Known rows, with every way that one mark hangs from another
{j_657 {j_561 j_72 {j_110 {j_636 {j_148 j_741} j_932}}}}: [-0.822, -2.384, -0.200, -2.548, -6.286, -1.689, -0.559, 2.133, 0.851, 2.336, 0.854, -0.477, -3.667, 0.168, -4.846, -1.401, 0.476, -0.941, 1.126, -4.025, -1.082, -0.694]
{j_805 {j_561 j_72 j_110}}: [-1.258, -2.315, -0.983, -2.191, -2.066, -0.094, -1.838, 1.852, 1.406, 0.588, 0.231, 1.402, -1.180, 1.370, -1.089, 0.435, -0.926, -0.448, -0.573, -3.443, 0.943, -0.283]
{j_72 {j_561 j_805}}: [-1.269, -0.103, 0.545, -2.556, -1.452, -0.498, 0.311, 0.505, -2.075, 0.905, 0.980, -3.245, -1.089, 0.577, -1.693, -0.091, 0.683, -1.016, 0.440, -2.938, -0.112, 3.221]
{j_561 j_72 {j_110 {j_636 j_148 j_932}} j_805}: [-2.885, -3.869, 2.399, -0.897, -8.020, -2.251, 0.142, 3.032, 0.534, 2.207, 2.965, 0.957, -5.936, -1.207, -5.611, 1.712, 1.859, -0.080, 2.944, -6.767, 0.274, 0.447]
{j_110 {j_636 j_932}}: [-0.673, -0.577, 0.367, 0.787, -3.418, 0.061, -0.655, -0.078, 1.489, -0.065, -0.294, 0.634, -1.493, -2.472, -2.779, -0.079, 0.193, -0.375, -0.169, -1.374, 0.061, -0.411]
{j_636 {j_148 j_741} j_932}: [0.071, -0.747, -5.091, 3.785, -4.290, -1.768, -1.380, -3.246, -2.263, 1.768, -0.737, -0.830, -2.875, -4.637, -1.681, -1.071, 0.515, 1.820, 0.607, -2.205, -0.278, -1.166]
{j_636 j_148 j_932}: [0.651, -1.343, -2.738, 3.407, -3.987, -1.884, -1.164, -3.287, -2.450, 0.061, -1.122, 0.349, -2.699, -4.040, -2.410, -1.537, 0.237, 1.340, 0.624, -0.880, 0.165, -1.722]
{j_561 j_72 {j_110 {j_636 {j_148 j_741} j_932}} j_805}: [-3.272, -3.574, 1.313, -0.792, -8.130, -2.183, 0.107, 3.065, 0.706, 3.024, 3.133, 0.382, -6.105, -1.481, -5.237, 1.892, 1.931, 0.171, 2.971, -7.363, 0.040, 0.754]
{j_741 {j_148 {j_636 j_932}} j_765}: [3.208, -0.603, -2.072, -2.298, -3.216, 1.923, 3.101, -0.950, 4.539, -0.697, 1.607, 3.259, 0.836, -2.195, 1.920, 1.800, -2.418, -2.922, 1.338, 4.854, -1.072, 0.766]
{j_110 {j_636 {j_148 j_741}}}: [-0.277, -1.012, -2.479, 2.706, -3.154, -0.737, -0.107, -0.282, 0.472, 1.705, -0.037, 0.075, -3.799, -1.074, -1.428, 0.303, -0.827, 1.610, -0.435, -1.746, -1.206, -0.484]
{j_805 {j_561 j_72}}: [-0.778, -1.644, -2.449, -1.452, -0.879, 0.109, -2.394, 0.900, 0.623, -0.024, 0.239, 0.999, -0.340, 1.536, 0.117, 0.220, -0.914, -0.900, -1.700, -2.004, 0.274, 0.095]
{j_500 {j_561 j_72 j_110 j_805}}: [-1.147, 0.113, 2.981, -2.026, -3.932, -2.147, -0.317, 0.294, -0.581, 1.598, 1.301, -0.266, -0.826, 0.274, -1.481, 0.825, 2.761, 0.135, 2.487, -4.276, -0.269, 0.415]
{j_148 j_636}: [0.020, -2.604, -1.590, -0.948, -2.733, -0.723, 0.540, -1.192, 0.361, -0.001, -0.113, 1.629, -1.168, 0.093, 0.904, 2.023, -1.144, -1.072, -0.222, 2.153, -0.491, -0.047]
{j_932 {j_636 {j_148 {j_741 j_765}}}}: [1.051, -0.489, -3.552, 3.190, -3.164, 0.301, -0.176, -1.469, 0.057, 0.482, 1.069, 1.109, -1.622, -1.043, 0.711, -0.735, -2.100, 0.667, 0.291, 1.937, -1.068, -0.942]
{j_805 {j_561 j_72 {j_110 {j_636 j_148 j_932}}}}: [-1.175, -3.111, -1.588, -0.704, -4.375, -0.732, -2.186, 1.186, 1.435, 0.739, -0.116, 1.828, -2.904, -0.100, -2.554, 0.192, -1.015, -0.006, -0.592, -4.159, 0.840, -0.967]
{j_561 j_72 {j_110 {j_636 j_932}} j_805}: [-3.282, -3.249, 3.425, -2.262, -7.171, -1.498, 0.142, 3.924, 1.554, 1.926, 3.182, 0.823, -4.573, -0.815, -5.299, 1.954, 2.143, -0.907, 2.908, -6.716, 0.507, 1.052]
{j_636 j_932}: [-0.332, -0.079, -0.635, 0.746, -2.288, -0.303, -1.009, -1.511, -0.357, -0.449, -0.554, 0.119, 0.067, -3.174, -1.850, -0.866, 0.882, -0.459, 0.531, -0.714, 0.799, -0.530]
{j_805 j_561}: [-0.578, -0.709, -2.362, -1.020, 0.330, 1.023, -1.688, -0.156, 0.307, -0.110, -0.869, 0.468, 0.384, 0.579, 0.695, 0.306, -0.773, -0.352, -1.723, 0.078, 1.101, -0.590]
{j_932 j_636}: [0.151, -0.490, -0.325, 1.490, -1.573, 0.801, -0.441, -0.327, 0.669, -0.286, 1.203, 0.766, 0.209, -0.072, 0.266, -0.617, -1.413, -0.964, -0.399, 2.489, -0.410, -1.052]

Rows
[-2.022, -1.175, 2.148, -2.836, -4.300, -0.656, 0.575, 1.476, -0.647, 1.382, 0.822, -2.632, -2.667, -0.806, -4.111, 0.054, 0.965, -0.900, 1.476, -4.976, 0.641, 2.611]
{j_72 {j_561 {j_110 {j_636 j_932}} j_805}}
[0.050, -0.846, -5.298, -0.920, -5.029, 0.235, 0.540, -1.889, 1.644, 0.769, 0.262, 1.804, -0.666, -3.264, 1.505, 2.119, -0.757, -0.703, 1.263, 0.601, -0.520, 1.376]
{j_148 {j_636 j_932} {j_741 j_765}}
[-1.519, -0.961, 0.112, -2.191, -5.160, -0.583, 0.939, 0.953, -0.671, 1.668, 0.883, -2.190, -3.415, -1.490, -3.578, 0.129, 0.501, 0.069, 2.151, -5.263, 0.174, 2.934]
{j_72 {j_561 {j_110 {j_636 {j_148 {j_741 j_765}} j_932}} j_805}}
[1.605, -1.757, -1.985, -0.827, -2.937, 0.212, 1.743, -1.485, 2.749, 1.064, 1.557, 0.697, -0.051, -1.813, 0.969, 1.606, -1.384, -3.046, -0.469, 3.776, -1.253, -0.651]
{j_741 {j_148 {j_636 j_932}}}
[-1.580, -2.825, -2.754, -0.675, -4.541, -0.598, -2.270, 1.197, 1.595, 1.473, 0.133, 1.281, -2.932, -0.304, -2.274, 0.380, -0.878, 0.200, -0.615, -4.623, 0.561, -0.706]
{j_805 {j_561 j_72 {j_110 {j_636 {j_148 j_741} j_932}}}}
[3.519, -0.482, -1.834, -2.622, -2.108, 2.063, 3.538, -0.109, 4.700, -0.544, 1.919, 3.189, 0.713, -0.657, 2.785, 2.238, -2.752, -2.682, 1.148, 5.347, -1.503, 0.953]
{j_741 {j_148 j_636} j_765}
[-1.260, -0.529, 2.361, -0.709, -6.206, -2.725, -0.751, -0.348, -0.548, 1.754, 0.902, 0.113, -2.589, -1.173, -3.061, 0.541, 2.616, 0.644, 2.487, -4.907, -0.390, -0.234]
{j_500 {j_561 j_72 {j_110 {j_636 j_148 j_932}} j_805}}
[0.185, -0.859, -4.860, -1.470, -3.454, 0.524, 1.261, -0.744, 1.921, 0.983, 0.647, 1.781, -0.704, -1.023, 2.733, 2.683, -1.472, -0.299, 0.926, 1.185, -1.195, 1.813]
{j_148 j_636 {j_741 j_765}}
[-3.069, -3.546, 1.600, -1.075, -6.987, -2.049, 0.496, 3.801, 0.849, 3.216, 3.453, 0.313, -6.113, 0.205, -4.358, 2.297, 1.496, 0.425, 2.689, -6.965, -0.410, 1.001]
{j_561 j_72 {j_110 {j_636 {j_148 j_741}}} j_805}
[-1.697, -0.925, 1.983, -3.215, -2.686, -0.794, 0.905, 1.432, -1.398, 1.369, 1.016, -2.999, -1.911, 0.412, -2.819, 0.131, 0.939, -0.670, 1.383, -4.400, 0.694, 2.740]
{j_72 {j_561 j_110 j_805}}
[-1.523, -1.670, 1.557, -2.003, -4.087, -1.106, 0.902, 1.358, -1.281, 1.584, 0.801, -2.605, -3.760, 0.109, -3.710, 0.170, 0.440, -0.034, 1.318, -4.809, 0.125, 2.277]
{j_72 {j_561 {j_110 {j_636 j_148}} j_805}}
[-1.803, -1.219, 2.361, -3.008, -3.547, -0.561, 0.968, 1.921, -0.515, 1.493, 0.985, -2.603, -2.724, 0.371, -3.373, 0.430, 0.513, -0.648, 1.269, -4.790, 0.417, 2.807]
{j_72 {j_561 {j_110 j_636} j_805}}
[-3.106, -1.937, 4.036, -1.988, -4.217, 0.161, 1.668, 3.212, 1.132, 1.802, 2.125, 0.089, -3.443, -0.608, -3.440, 2.501, 1.971, 0.073, 2.645, -3.564, 1.260, 0.343]
{j_561 {j_110 j_636} j_805}
[-0.479, -0.818, 1.302, -2.054, -2.654, -0.789, 0.346, 1.116, 0.188, 0.712, -0.496, -1.952, -1.912, 0.542, -2.853, -0.718, -0.874, -0.518, 0.245, -4.083, -0.033, 2.014]
{j_72 {j_561 {j_110 j_636}}}
[-0.413, -1.002, -2.773, 3.113, -4.736, -1.046, -0.955, -1.362, 0.188, 1.422, -0.378, 0.060, -3.727, -3.360, -2.678, -0.320, -0.112, 1.234, -0.105, -2.242, -0.758, -0.862]
{j_110 {j_636 {j_148 j_741} j_932}}
[-1.430, -2.662, -0.618, -2.044, -3.016, 0.003, -1.855, 2.348, 2.286, 0.700, 0.263, 1.671, -1.954, 1.283, -1.794, 0.700, -1.077, -0.545, -0.868, -3.858, 0.698, -0.390]
{j_805 {j_561 j_72 {j_110 j_636}}}
[0.408, -0.938, -3.389, 3.696, -2.988, -0.292, -0.661, -1.581, -0.652, 1.207, 0.929, 0.130, -1.959, -0.944, 0.375, -0.857, -1.786, 0.717, -0.351, 1.509, -1.194, -1.412]
{j_932 {j_636 {j_148 j_741}}}
[-1.129, -3.068, -1.463, -1.034, -3.548, -0.539, -1.962, 1.703, 1.549, 0.846, 0.097, 1.816, -2.940, 1.048, -1.947, 0.531, -1.309, 0.144, -0.760, -3.935, 0.592, -0.825]
{j_805 {j_561 j_72 {j_110 {j_636 j_148}}}}
[-0.831, -3.382, 0.865, 0.418, -6.740, -2.474, -0.848, 1.902, 1.537, 1.078, 0.923, 1.939, -4.822, -0.832, -4.672, -0.021, -0.236, 0.364, 1.601, -5.816, -0.364, -0.670]
{j_561 j_72 {j_110 {j_636 j_148 j_932}}}
[-1.224, -3.101, -0.151, 0.656, -6.872, -2.405, -0.875, 1.868, 1.690, 1.898, 1.193, 1.335, -4.797, -1.171, -4.415, 0.251, -0.150, 0.533, 1.547, -6.456, -0.566, -0.267]
{j_561 j_72 {j_110 {j_636 {j_148 j_741} j_932}}}
[-1.518, -2.722, -2.545, -0.829, -3.699, -0.531, -1.973, 1.724, 1.676, 1.628, 0.267, 1.277, -3.010, 0.725, -1.602, 0.740, -1.323, 0.287, -0.795, -4.434, 0.356, -0.509]
{j_805 {j_561 j_72 {j_110 {j_636 {j_148 j_741}}}}}
[-1.399, -1.804, -0.509, -1.573, -1.743, 1.026, -1.128, 1.345, 1.778, 0.454, -0.668, 1.137, -1.116, 0.200, -1.197, 0.802, -0.914, 0.069, -0.861, -1.761, 1.525, -1.039]
{j_805 {j_561 {j_110 j_636}}}
[-1.479, -1.817, -0.701, -1.332, -2.468, 0.862, -1.562, 0.824, 1.747, 0.328, -0.762, 1.154, -1.073, -0.912, -1.740, 0.441, -0.575, -0.024, -0.705, -2.062, 1.819, -1.320]
{j_805 {j_561 {j_110 {j_636 j_932}}}}
